Every row comes from one small tree of marks. Brackets hold a mark, then the marks that hang from it, in alphabetical order. Every link used is in the known rows. Which tree was each row made from?
Known rows:
[V [M J [N [F D]]]]: [ 12  34  -2 -25  -7  -1   4   2  15  -2   5 -19  15 -16 -21   1  14]
[M J [N F] V]: [  2  11  10 -29 -26  12  29   7   1 -15 -16 -14  -5  12 -41 -27  10]
[N [F [D M] J]]: [  4 -17  11   4   1  39  -6   5   8 -19  -6 -33  19  25 -17   7  21]
[L [F V]]: [ -9 -33   6  11   2 -13  -4  10  27 -13  -8   5  -8  17  14   6 -16]
[D [M J [N [F V]]]]: [-16  -2  18   8   2   2  17 -19   8   0  16   0  31  21   9  -3   2]
[J M]: [  7  24 -21  21  23   4 -16  -3   4  -6  -2  39  -5 -23  24  18 -17]
[J [M N]]: [  6  26 -14   7  28   5   3 -13  -1   0   4  32 -31 -24  22  -3 -27]
[L F [M N V]]: [ 11 -13  -7 -13   7  31  30  -4 -15   9 -11   4 -74 -20  33  25  -1]
[V [M N]]: [ 12  34  -6 -10  -6 -19  -1  -8  17  -1   6  17  -1 -20  24   5 -12]
[F [D M] J N V]: [-46 -31  11   4 -14 -32 -37  -5 -26  20   6 -14  24  36   2 -14  20]
[D M]: [-10  -1   2  39  12   0  -7  -7  11  -6   9  30  39  10  53  26 -11]
[J [M [N [F D]] V]]: [ 16  16  -1   2   9  23   6  -8 -21  10  -5  13 -36 -26 -20  -5  -8]
[V [M [N [F D]]]]: [ 23  25   0  -9  -3  -5   3  -7  12   1   5  -8   0 -19  -4   3   0]
[L [M [N [F D J]] V]]: [ 17  -2 -13 -21  -7  34  17  -1 -24   4  -9  -5 -45 -13  13  13  13]
[N F]: [ 26  -9  -4  25   3   5  10   1  26 -33 -14  -6  19  15  -6   8   1]
[J [M N V]]: [  6  26  -6   1   5   8   2 -10 -16  10  -6  39 -37 -27   8  -4 -21]
[L [F D] [M J N V]]: [ -1 -13 -11 -30  14  49  19  22 -25  12  -6 -32 -57 -24   2  22  19]
[F D]: [  2 -13 -20  18  28   8 -24  43   6 -17  -3 -13  19  -3  14   9 -10]

Write each row's tree:
[ 13  39  -2 -25 -13  -8   9  -8  21  -7   3  -6  16 -12 -14   1  11]
[V [M J [N F]]]
[ 16  -4  13  -7 -20   7  29  -3  -4  -9 -18   3 -28   7 -17 -23 -11]
[M [N F] V]
[ -5   0   6 -23  -5  -8  25   0  21 -19   0 -20   8  23 -28 -33   0]
[M J [N [F V]]]
[-14   8 -10  11 -27 -87 -22 -15   2  13   0  20  41   7  -2  -3  14]
[F N [V [M J]]]
[ 19 -18   4  11  -8  -8 -14   8  12  -4   0 -26  30   6 -37   5  14]
[N [F D [V M]]]
[-24 -35  11  16  11 -13 -22  13  -9  17  22  -7  24  14  11  -9 -14]
[F [D [M N]] V]
[-12   0  17  17  -7   6  10 -14 -10   9   6  29   6   6  37   4 -15]
[D [M N V]]
[ 12  13  -3   7  17   2   8 -23  -1   4   4  21 -27 -14  -3  -9 -18]
[J [M [N [F V]]]]
[-14  17   0 -33 -22   2  16  19   0 -11 -13   6  -5   5 -11 -26  -4]
[M J N V]
[-15  -5  -2 -20  -8 -24 -31  25   2  14  15 -19  26  -4 -21 -12   3]
[F D [V [M J N]]]
[ 17  20  -7   9  25  12  13 -21  -1  -1   2  19 -31 -20   1  -3 -17]
[J [M [N F]]]
[  2 -20   8  -8  -8  21 -18   3   3  -8  -6 -26   3  20 -43  -7  17]
[N [F D [J M] V]]
[-30 -28   9   4   8 -11 -22  19  -7  15  22 -16  35  16  -1 -12  -4]
[F [D [M J N]] V]
[ -9 -12 -10  21  -6 -70 -37   6 -18  26   5  -8  30  -5 -12  -2  12]
[F D N [V M]]
[ 18 -21   7  29   6  25   0  10   0 -10  -6 -24  27   8 -20  15  14]
[N [F [D [M V]]]]
[-13 -26 -10 -11  -6  -8   2 -18 -11   9 -11   0 -48   9  31  23  21]
[L [F J N V] M]
[-23  10  15   2 -11   9  10  -6  -7   5   7  18  23   9  20   1  -1]
[D [M J N V]]
